What can hang from each mark
z748: z393 z437
z8: z393
z278: z393
z433: z437
z393: z8 z278
z895: z748 z864
z437: z864
z864: z448 z501 z895

Known rows, with every way that one mark hangs from another
(z393 z8 z278): [ -7  -8  -8 -11  -2 -10  18  -8   3  -4 -20  -4 -14  -6   4   4   3 -20
   2  27 -13  -3   1]
(z864 z448): [  3  -1   2  11   0   2  -9   4  -6  -7  31   0   8   2  -7 -10  -6  13
  -1 -10  15 -15  -8]
(z895 z864): [ -1  -3  -9  -3   2  10   4  -1 -24 -10  15   1   1   0   0  -1   2   9
  -4 -10   5  13  -2]
(z895 z748): [ -7  12  -3  15   3 -14   6  -6   4  10  -9   2 -11   4   6   4  -3  -1
   0  -4  14  -5  -2]
(z433 (z437 z864)): [  0  -4  -4  -6   4  15 -16 -20  -7  15 -16  -6  25  10 -10 -12 -13  -5
  -1 -17  32   7  -1]
(z437 (z864 z501 z895)): [  5   4  -6 -11  -3   5 -22  16  -3   5  -9   2   8  10  -3 -20 -16  20
   4 -16   4 -13   2]
(z278 (z393 z8)): [ -4   4  -3  13  -8 -14   6  -8 -12   3  -3   1 -10  -5  -1   3   6 -34
   3  15 -27  10   2]
(z433 (z437 (z864 z448 (z895 z748)))): [ -1   0  -3  19   4   4 -28  -7 -16  22   3   0  22  19  -8 -20 -20  12
   1 -26  63 -19 -13]
(z437 (z864 z448 z501 z895)): [  8   2  -4  -1  -3   7 -31  18 -10   0  25   1  16  11 -11 -28 -21  34
   4 -25  21 -25  -6]
(z8 (z393 z278)): [ -4  -4  -5 -13   1 -20  22   8  -2  -1 -60   0  -2  -6   9  18  11  -9
  -1  22   0  -1   0]
(z864 z448 z501): [  3   6  -3  -1   1   2  -7   4  -3  -1  44   1  -1   6  -8 -16 -20  31
   0 -20   1 -25  -4]
(z895 (z748 z437) (z864 z448 z501)): [-10  16 -20  -3   8   0  16 -16 -39   7  45   4 -14  18  -2  -5  -7  41
   0 -40  12  -5  -9]
(z748 (z393 z8 z278) (z437 z864)): [-10  -5 -15 -23  -2 -22  21 -30  -5  -8 -58 -11 -12   3   4  15  15 -29
  10   8   4  23   9]
(z864 z448 z501 z895): [  5   1  -3   2  -2   2 -17  22  -7   4  40   6  -1   9  -5 -20 -18  32
   3 -16   5 -34  -6]
(z895 (z748 (z393 z278))): [-15   6  -9   0   1 -48  30 -13  22   1 -56  -3 -30  -2  18  18  -1 -13
   0   7  21   3   7]
(z433 (z437 (z864 z448))): [  4  -7   0   4   5  18 -24 -19 -12   8  18  -7  33  12 -17 -20 -20   9
   0 -27  49  -4 -10]
(z437 (z864 z895)): [  5  -3   0  -2  -3   5 -24  14  -7  -1 -17   0  15   4  -2 -12  -1   4
   4  -6  20  -1  -3]
(z437 (z864 z448 z501)): [  6   8  -5  -3  -1  10 -22   1  -1  -6  27  -4  15   8 -13 -23 -25  31
   2 -31  18 -16  -6]
(z864 z448 z501 (z895 (z748 z437))): [ -7  13 -11   2   3  -9   3   1 -21  21  30   7 -14  21   0  -7  -5  32
   5 -27  10 -29  -7]
(z748 z437): [ -5   0  -5 -13   3   4  12 -15 -20   6   2   0  -3   9   0  10  17  -1
   3  -8  -8   9   1]
(z864 z501 z895): [  2   2  -5  -6  -3   0  -8  17   1  11  11   6  -7   7   2 -11 -10  19
   1  -6 -13 -22   4]

Rows
[ -6  20 -13  -2   5  -1  -2 -20 -17  11  15  -2   2  21  -6 -11 -11  31
   5 -41  21  -9  -8] -> (z895 (z748 (z437 (z864 z448 z501))))
[  1  14  -6  13  -1  -6 -24  11  -3   9  16   4   4  14  -3 -24 -25  34
   4 -29  34 -30  -8] -> (z437 (z864 z448 z501 (z895 z748)))
[ -7   9 -11  27   3 -25   8  -5 -12 -12  18   0 -14   4   6   2 -10  14
  -1 -23  41   1  -5] -> (z895 (z748 z393) (z864 z448))
[  1   6  -2  22  -1  -6 -26   9 -10   2   4   2  12  10  -2 -17 -11  17
   4 -19  50 -20 -13] -> (z437 (z864 z448 (z895 z748)))
[  1  -3  -6 -17  -1   8 -11  -1 -26   6 -18   0  13  13  -1  -5  14   3
   7 -14  12   8  -2] -> (z748 (z437 (z864 z895)))
[-13  13 -10   6   4 -35  26 -25  -3  12 -30  -1 -25  10  12  24  13 -11
   6 -12  14  15   5] -> (z895 (z748 z393 z437))
[  4   3  -8 -16   0  11 -20   2 -27   6  26   1  13  19 -10 -20  -5  32
   8 -33  15 -14  -6] -> (z748 (z437 (z864 z448 z501 z895)))
[-11  -5 -11 -26   1 -31  36 -21  -4  -1 -46  -5 -21   3  11  23  16 -14
   4   3   1  18  10] -> (z748 (z393 z278) z437)
[ -2  12  -5  15   0 -13 -11  15  -3  15  32   8 -12  13   1 -15 -20  32
   1 -20  18 -38  -8] -> (z864 z448 z501 (z895 z748))
[ -6  16 -15  11   5  -3   2   0 -21   0  48   3 -11  10  -2 -15 -22  42
  -4 -32  20 -16  -8] -> (z895 z748 (z864 z448 z501))
[ -6  13  -7   6   5  -2  -4 -23 -21   5   6  -4   8  17  -5  -4   1  15
   6 -32  36   3 -12] -> (z895 (z748 (z437 (z864 z448))))
[ -4   3  -6  10   4   1 -18 -11  -7  28 -28   1  14  17  -1 -11 -14  -2
   1 -17  47 -10  -5] -> (z433 (z437 (z864 (z895 z748))))
[ -3  14  -7  22  -2 -35  -4  12   8   7   9   5 -24  11   6  -5 -20  22
   4 -18  27 -34   1] -> (z864 z448 z501 (z895 (z748 z393)))
[ -4  13  -8   6   0 -15  -1  11   4  20   0   9 -19  11   8  -6 -14  20
   1  -8   2 -27   2] -> (z864 z501 (z895 z748))
[  9  -6   2  10  -3   7 -34  18 -14  -8  13   0  23   7  -8 -22  -9  17
   4 -16  36 -14 -10] -> (z437 (z864 z448 z895))
[  2  -3  -4   2  -3 -13 -14   1 -20  -7  -8  -4  10  13  -3  -2   8   7
  10 -24  37   5  -1] -> (z748 z393 (z437 (z864 z448 z895)))
[-11  13 -13   9   1 -27  10 -35  -5   5 -43  -7 -16   9   5  18  10 -27
  11  -6  18  19   4] -> (z895 (z748 (z393 z8) (z437 z864)))
[ -3  17 -10   7  -3 -31 -10   3  14   9 -38   1 -15  11   9  -3 -18   9
   6 -17  26 -11   7] -> (z437 (z864 z501 (z895 (z748 z393))))
[ -6   5  -5  12   3 -11   2  -1 -27  16  19   6  -6  17   3  -1   8  17
   4 -17  25 -17 -11] -> (z864 z448 (z895 (z748 z437)))
[ -8  18 -17   0   5  -4  11  -5 -14   7  17   4 -19   8   6  -4 -16  26
  -4 -22   1  -5  -2] -> (z895 z748 (z864 z501))
[-13  -7 -14 -18  -1 -29  35 -25  -5  -3 -44  -7 -27   0   9  25  19 -29
   8  18 -12  14   9] -> (z748 (z393 z8 z278) z437)
[ -4  10 -11   0   4  -2 -17 -12  -3  35 -16   3   7  22  -3 -18 -28  14
   1 -25  32 -21   0] -> (z433 (z437 (z864 z501 (z895 z748))))
[-15  12 -23 -11   3 -40  35 -11   3  -2 -28   0 -38   3  16   9 -14  12
  -3  -9  11   3  10] -> (z895 (z748 (z393 z278)) (z864 z501))
[ -8  13 -12  20  -3 -36   3   1  12  13 -19   4 -36   6  12   6 -13  -8
   8   6  -3 -25   8] -> (z864 z501 (z895 (z748 (z393 z8))))
[ -5   8  -9  21   4  -3   1  -3 -23  -5  36   2  -5   5   0  -8  -9  25
  -3 -22  34  -6 -12] -> (z895 z748 (z864 z448))
[-10   8  -8   9   0 -37  15 -12  -7  15 -35   4 -24  13  15  20  15  -8
   7  -7  16   2   6] -> (z864 (z895 (z748 z393 z437)))
[  1   9 -10 -17   2  13  -9 -12 -23   2  28  -4  11  17 -13 -15  -9  31
   5 -38  11  -3  -6] -> (z748 (z437 (z864 z448 z501)))
[ -3   4  -7 -12   0 -13   4 -20  -7  -5 -38  -8   1   9   1  12  12 -10
   8 -18  16  29   7] -> (z748 z393 (z437 z864))
